What can hang from each mark
W: U
U: L P W Y
M: Y
L: C U
C: L
Y: Q U
P: U
Q: L Y

In the rows, zero is written as 128.
Known rows, with every way that one mark hangs from another
{C {L U}}: [ 89 141 120  98 116 128 185 170 107 104 145 165  63 134 136 174  91 126
 100 129 162]
{U P {Y Q}}: [154 124  99 116 129 117 172 124 104 176 125  98 130  47  91 141 143 124
 135 124 132]
{U L P W Y}: [165 124  89 128 114 114 130 125 133 170 103 133 175 123 118 101 173 113
 160 184 154]
{P {U {L C} W Y}}: [130  93 105 169 113 168  98 136 159 130 110 167 172 142 176  94 127 121
 158 140 127]
{Y {U L P}}: [150 135 113 128 127 126 136 138 125 165 125 147 125 153 128 141 173 131
 116 126 115]
{M {Y {Q {L {U P}}}}}: [151 125 126 127 134 108 138  89  94 119 114 120 112 150 102 128 134 119
 159 135 128]
{M {Y {U W}}}: [108 136 161  67 161 145 114 118 176 104 129 122  91 178  77 146 118  89
 111 123 114]
{M {Y {Q L}}}: [124 142 121 124 164 115 113  88 151 130 126  76  56  98  59 162 113 107
 132 162 103]
{U W}: [116 161 132  97 152 100 110 124 150 114 151 104  78 153  88 132 121 114
 102 120 140]
{U {L C} P W Y}: [144 112 111 130 115 130 109 132 124 146 111 160 186 153 158  74 162 130
 186 153 101]
{Q {L C U} Y}: [ 81 127 136 150 113  97 100 135 107  84 137 136 111 196 173 132  99 174
 129 144 111]
{Q L}: [123 170 103 141 141  82 101 116 141 109 144  90  47 116 104 142 132 124
 101 145 115]
{W {U P}}: [156 173  79  81 123 104 153 128 113 133 147  63  68 129 118  83 152 141
 110 119 103]
{C L}: [ 91 141 107  95 141 116 166 156 121 130 151 127  29  98 103 179 103 116
 102 149 132]
{M {Y Q {U L}}}: [124 123 141 110 148 169 147 122 177 171 119 129 111  98  71 191 119 107
 118 148 111]
{L C {U Y}}: [ 96 158 117 109 102 138 145 173 127  84 139 158 122 148 172 111 103 141
 138  90 100]
{W U}: [125 191  92  79 125 116 145 143 150 117 154  57  44 103 106 109 116 139
  83 126 109]
{Y {Q {L {U P W}}}}: [161 111 173 158 130  99 120  96  78 118 125 127 182 139 123 119 140 131
 122 114 192]
{Y {Q L} U}: [125 125 179 154 152 133 128 115 140 134 135  99 119  54  97 187 122 123
  63 106 139]
{P {U {L C}}}: [117 122  83 168 130 148 100 136 146 130 142 163  88 180 176 120 121 143
 148 104  82]
{L {U Y}}: [118 164  94 109  97 118 164 166 139 107 129 141 110 111 133 139 113 124
 107 121 149]
{W {U P Y}}: [160 160  67  80  98 119 172 139 123 145 120  65 109  76 125  76 156 131
 125 147 117]

Rows
[179 132 104 135 105 124 159 107 111 156 106  47 154   4 112  92 154 133
 117 169 144]
{W {U P {Y {Q L}}}}
[117 101 121 101 135 101 152 130 103 158 131 111 112 157 115 163 146 151
 108 133 124]
{Q {Y {U P}}}
[ 98 122 156  97 122 129 164 160 111  98 140 170 109 154 131 156  92 113
 102 132 196]
{C {L {U W}}}
[121 149 129 104 104 127 142 152 141 103 124 148 153 131 130 122 114 113
 112 125 181]
{L {U W Y}}
[148 104  83 169 110 151 120 133 174 158 104 147 164 108 140 121 141 105
 134 174 176]
{P {U L W Y}}
[109 111 182 119 115 158 142 147 120 103 133 149 199 110 147 126  87 134
 133  81 153]
{L C {U W {Y Q}}}
[138 125 129 128 140 114  89 120 112 133 137 151 143 213 150  83 159 139
 174 126  97]
{U {L C} P W}
[ 95 135 135  97 143 168 110 142 181 116 127 160  88 189 130 142 122 121
 152 128  40]
{M {Y {U {L C}}}}
[123 104 120 167 137 153  81 126 150 118 132 164 131 201 171 103 121 136
 150 113 117]
{P {U {L C} W}}
[100 131 148 124 167 131  93  93 140 105 133  95  65 128  97 140 100 125
 159 131  50]
{M {Y {Q {L C}}}}
[170  99 141 154 134 108 124  89 103 158 101  92 186  52  99 117 156 110
 135 159 171]
{U P W {Y {Q L}}}
[161  92 180 137 142 150 135 110 121 183 121 141 204 113 102 152 157 123
 110 116 169]
{Y Q {U L P W}}
[111 121 145 155 132 135 115 120 130 121 126 101 128  43 130 136 113 134
 132 127  92]
{U {Y {Q {L C}}}}
[159  79 110 185 117 169 136 120 162 187 103 135 197  51 122 149 129 110
 127 158 194]
{P {U L W {Y Q}}}
[127 160 106 149  96 106 134 144 134  95 116 130 125  97 139 129 125 123
 109 153 157]
{Q {L {U Y}}}
[154 108 146 117 111 128 168 130  90 144 116 138 209 100 122 124 136 121
 135 111 193]
{L {U P W {Y Q}}}
[116 132 124 129 117 144 100 145 162 133 121 150 163 132 146 103 128 126
 157 157 111]
{U {L C} W Y}
[129 104 175 106 154 175 124 111 182 161 115 133 156 119  69 175 120  96
 121 154 140]
{M {Y Q {U L W}}}
[121 148 121 105 121 107 132 146  74  88 152 163 101 231 179  94 129 156
 153  55  82]
{L C {U P}}
[132  96 190 153 152 136 114 106  89 129 132 120 149 112 145 135 143 146
 123  67  82]
{Y {Q {L C}} {U P}}
[134 141  90 128 133 110 110 135 107 142 142 150 100 191 154  95 156 151
 173 118  61]
{U {L C} P}
[113 118 205 156 135 131  89 112 111  79 141 140 172 151 150 125  94 145
 118  84 147]
{Y {Q {L C {U W}}}}
[106 119 145 147 118  84 100 117 124  97 123 122 146 180 129 143 112 148
 103 185 193]
{Q {L {U W}} Y}
[107 150 128 147 104 124 115 150 131  71 122 150 135 129 182 105 113 141
 139 121 105]
{Q {L C {U Y}}}
[135 117 160 160 129 113 119 112  67 103 138 144 150 157 167 110 125 158
 147  74 109]
{Y {Q {L C {U P}}}}
[145  96 190 111 160 138 145 109 105 153 134 121 170 114  91 154 145 120
  97  74 162]
{Y Q {U P W}}
[124 110  69 172 109 165 117 147 155 140 116 163 133 122 182 113 128 133
 162 137  93]
{P {U {L C} Y}}
